Known rows, with every step that occurs
zozese-zoput-semet: [ -8.0  -3.3 -15.6 -32.3  -7.0  14.2 -22.0 -43.1  -2.7 -10.5 -20.6  -9.2
 -11.8   6.3  13.7  21.4  -2.2   0.7  25.3 -12.5  -2.2]
semet-zozese-zoput-rinuri: [ -6.6  -5.4 -25.2 -19.8   6.4 -11.2   0.6 -37.6  -3.7 -18.7  -1.6  -8.9
 -30.6   1.8  -5.3  24.6  -2.2   1.1 -14.4  17.0  12.6]
nuraf-zozese-seda-semet: [-12.5  28.1 -16.4   6.6   5.6 -21.7   8.2 -23.4   4.7  16.5  -0.3  -4.4
  13.3   2.0  39.5  31.1  48.1  -8.3 -15.6  19.6  -9.8]
rinuri-seda: [ -2.0  18.7   8.5   1.4 -11.7 -29.5  19.9 -12.5  25.9   0.6  -5.1  13.9
  26.0 -11.1  -3.0   8.7   4.1 -20.6 -25.5   6.0  11.4]
rinuri-nuraf-semet-zozese: [ 13.9  32.3   0.1  15.5  16.0 -53.1 -19.5  -3.7   2.4  -7.7   6.8 -36.7
  -8.2  20.9  -6.2  21.8   8.9   0.9  15.9  -5.6 -27.0]
rinuri-seda-semet-zozese-nuraf: [ -9.4  63.8   5.5  26.8   6.7 -77.5  20.0  -5.1  -5.0  -0.1   4.6 -20.4
   6.3  27.5  20.0  41.8  24.5 -15.3 -16.9  17.6   4.0]
zoput-semet-zozese: [-23.0  -1.0 -17.4  -3.7  11.1 -24.9   2.6 -30.7   6.6 -31.4  -9.9 -47.1
 -12.2  23.2  -9.9  19.1   2.2  -3.7  15.4  -1.3   4.0]
rinuri-semet: [  5.0  26.3 -14.1 -10.5  -1.1  -3.5  -7.6 -23.8   2.9 -28.6  -6.0 -27.8
 -21.5  -3.0 -14.2   3.9  10.0 -18.5   7.6  -6.8  19.5]
nuraf-semet: [ 12.0   8.6 -14.1  -5.0   0.2  20.4 -25.9 -19.1  -6.0   4.3 -14.1 -35.0
  -3.7   4.2  -0.1  11.9  13.4  -5.6  27.6 -11.1 -22.0]
seda-semet-zozese-zoput-rinuri-nuraf: [  5.8  40.0  -5.7  -9.7 -10.9 -45.8 -13.9 -30.8 -22.1 -35.4  15.1  -5.7
 -35.0   2.5  -2.6  42.3   0.8   0.2   2.9  14.3  21.3]
rinuri-nuraf-seda-semet: [ 13.4  45.6  22.9   4.2  -4.6 -27.8  11.4  10.7  10.4   6.5  -2.9  15.1
  17.3   0.9  15.9  16.8  22.3 -10.5  18.4  -5.3   0.7]
seda-semet-zozese: [-16.6  35.1 -16.3  12.6  14.7 -28.4  -4.3 -26.7 -13.1 -11.6   6.8 -33.6
 -21.0   6.5  -1.8  30.3  21.5   7.2   2.2  18.4   2.4]
zozese-rinuri: [ -6.8  13.6   1.9  -9.5 -31.4  12.2   0.7 -28.4   2.0   5.6   0.0   4.1
 -18.8  19.9  -6.4  -9.7   5.1 -38.2  -5.6  -5.3   8.9]
seda-semet: [ -2.2  28.1  -7.6   0.9  -9.3   4.7 -13.4 -17.0 -19.9  -7.7   2.0 -14.6
 -10.7  -5.9   3.6  18.4  14.8  -0.4  15.6   6.0   8.8]
rinuri-seda-semet: [ -5.8  46.3   2.3   2.6 -20.4 -24.5   5.4 -29.2   6.3  -7.9  -3.5  -2.0
  14.9 -18.1   1.2  25.4  20.1 -21.4 -10.7  10.7  19.7]
rinuri-seda-semet-zozese: [-19.3  51.9  -7.4  12.4   2.7 -58.6  14.5 -39.6  11.5 -11.1   2.1 -21.0
   3.8  -5.8  -3.1  37.3  26.4 -13.8 -24.5  22.7  14.0]
rinuri-nuraf-semet-zozese-zoput: [ 15.6  35.8  -6.9  -0.8  21.9 -47.2 -36.7 -27.1  -1.0  10.2   3.1 -15.8
 -17.7  13.3  12.8  34.1  11.2  10.7  11.7  -3.4 -40.0]
nuraf-zozese-zoput: [  0.5  -1.6 -18.7   7.8  18.7 -13.3 -10.1 -26.9  -2.1  34.7   5.4  14.2
   2.0 -12.1  34.9  17.7  10.7  14.0 -22.9  32.0 -27.4]
zoput-seda-semet-zozese-nuraf: [-13.1  22.3  -0.5  13.2   5.1 -55.0  34.4  18.3  -1.5  -0.8   5.6 -30.8
   2.7  48.1  20.1  35.2  19.5   2.1  10.6  13.9   6.4]
semet-zozese-rinuri: [-20.1  19.6  -8.0   2.4  -8.9 -21.6   8.9 -37.3   8.8   2.4   5.0 -13.9
 -29.4  31.2 -11.8   1.6  10.6 -31.2 -20.5   7.2   3.4]

Rows
[-22.1  40.3   0.5   1.8 -20.3 -50.2  27.5 -50.5  33.9   3.4   1.9  -1.6
  -3.2  19.1 -13.3   9.7  15.0 -51.6 -44.7  13.4  13.8] -> semet-zozese-rinuri-seda
[  7.1  38.8   9.7  10.6   8.5  -8.6  19.7  20.7  -8.9  26.1 -16.3  -2.3
  11.4  29.6  40.1  22.6  31.7 -12.8  25.1  -3.9  -9.3] -> zozese-nuraf-seda-semet
[-30.0  14.0 -13.6 -11.8 -19.7 -13.1   2.4 -57.3   8.4 -25.2 -10.8 -42.8
 -30.8  44.0 -16.2   9.7   6.4 -41.9   8.5  -6.9  14.4] -> zoput-semet-zozese-rinuri
[-13.4  60.7   5.7  -8.1 -52.7 -13.3   6.8 -57.2   7.1  -1.7  -3.5   3.0
  -3.4   2.4  -5.7  17.1  23.6 -58.7 -16.6   5.3  28.8] -> zozese-rinuri-seda-semet
[ -7.3  31.8 -24.8   1.4  23.7 -36.5   0.2 -33.8   9.5 -30.9   1.3 -46.5
 -32.6   9.9 -20.0  14.9  16.4 -11.0  -5.8   7.3  14.2] -> rinuri-semet-zozese
[ -3.2 -20.2  -4.1 -31.3  -7.7  -2.0  17.1 -13.4  23.0  17.8  -7.2  23.5
  12.9   2.3  17.3  14.5   2.8   7.0  -2.8   4.5   0.8] -> zozese-zoput-seda
[-17.0  57.5 -15.3  -3.4   8.3 -51.4  -2.1 -62.1   8.2   7.0  -1.2   0.3
  -5.1 -13.4  16.4  49.6  29.6  -4.6 -28.3  26.6   0.6] -> rinuri-seda-semet-zozese-zoput
[-20.0  11.3  -8.8  -7.6  25.1 -40.8  22.1 -12.0  27.5   5.3  -4.0  -3.3
   3.4  25.1  16.6  18.1  32.8  -6.1 -25.0  -2.6 -10.7] -> semet-zozese-seda
[ -5.8  35.7 -32.6 -16.2  29.6 -31.6 -17.4 -56.7   5.2 -14.1  -3.5 -26.3
 -41.9   3.8  -0.5  27.4  18.6  -2.3  -9.4   9.7   0.7] -> rinuri-semet-zozese-zoput
[ -3.5  34.4 -24.4   5.1 -17.9 -11.5   0.0 -55.0   8.5  -5.9   1.1 -29.3
 -30.4  13.2  -7.1   0.3  20.1 -51.5 -17.6  17.8  15.0] -> nuraf-zozese-rinuri-semet
[ 10.1  13.0   4.1 -16.0  11.1 -44.3  26.8 -10.4  26.0  -4.0  -5.0  20.8
  -2.6   6.9   7.7  21.8   4.3 -10.1 -10.8   6.2   3.8] -> semet-zozese-zoput-rinuri-nuraf-seda
[ -1.4  29.1 -23.3  -3.8 -22.3 -23.0   7.2 -62.3  -1.2  -5.0  -2.0   3.4
   5.4 -33.5  15.6  46.3  17.6 -22.0 -29.3  43.6  22.1] -> nuraf-zozese-zoput-rinuri-seda-semet
[-23.7  48.3 -14.7   2.9 -18.4 -16.6  -4.6 -53.7 -12.0  -6.2   6.7 -29.9
 -39.7  26.9  -8.5  19.7  26.2 -30.9  -4.4  12.7  11.7] -> seda-semet-zozese-rinuri
[-10.2  32.0  -5.2 -18.0  -8.3  -3.6   1.8 -20.9   1.6  -0.4  -9.4   1.2
   2.7   8.6  24.1  24.9  42.0 -12.4   4.1  -9.7   3.8] -> zozese-seda-semet
[  4.3   2.2 -39.6 -23.6   6.1   7.9 -23.9 -58.4 -11.4 -13.1 -15.7 -43.0
 -34.4   4.8  -5.4  36.4  11.1  -4.2  14.3   5.6 -10.1] -> nuraf-semet-zozese-zoput-rinuri
[-22.3  48.1 -11.4  -3.2  -4.6 -10.4  22.3 -51.9  15.7  17.8 -13.5 -17.1
 -18.7  27.4   6.1  19.1  44.2 -41.9  -2.9  10.3   2.3] -> nuraf-seda-semet-zozese-rinuri
[-16.1 -13.4 -15.4 -19.4  15.3 -34.7  25.4 -22.1  29.4  14.5  -1.8   3.6
   2.9  13.5  14.0  25.9   9.4  13.9 -15.8  18.2  -5.5] -> semet-zozese-zoput-seda
[ 32.4  13.6  -4.6 -25.8 -24.2   1.9 -35.8 -24.3 -15.0 -17.6  -6.1  -6.5
 -17.4   0.0  -2.3  23.0  -7.3 -12.1  28.2 -15.3  -4.2] -> zozese-zoput-rinuri-nuraf-semet
[ -4.8  -5.1 -29.4 -24.3  16.6 -15.3  -0.4 -42.3  23.9  19.8 -15.1 -29.8
  -1.6  16.8  12.8  37.5  22.1   8.2  11.8   7.2 -27.1] -> nuraf-semet-zozese-zoput-seda
[ -9.3   3.4  -3.0 -12.8 -23.0  -2.9  20.6  -6.5   9.0  -7.8  -2.9 -13.0
  11.2   2.7   1.5  20.2  14.3  -2.6  16.7   7.6  22.4] -> zoput-seda-semet
[ -2.3  17.9   7.1  20.2  42.3 -45.6  40.4  27.7  16.4  31.9 -11.4  -6.8
  13.4  44.8  32.9  15.1  22.9  -5.3  -4.0   3.5 -24.6] -> semet-zozese-nuraf-seda
[  8.5  31.7  27.6  -0.4 -40.5 -27.0  -2.0  -3.0   4.3  -2.8  15.0  22.1
 -11.6  25.8  -7.9 -11.8  -8.2 -39.1  -5.4 -13.3  10.4] -> zozese-rinuri-nuraf
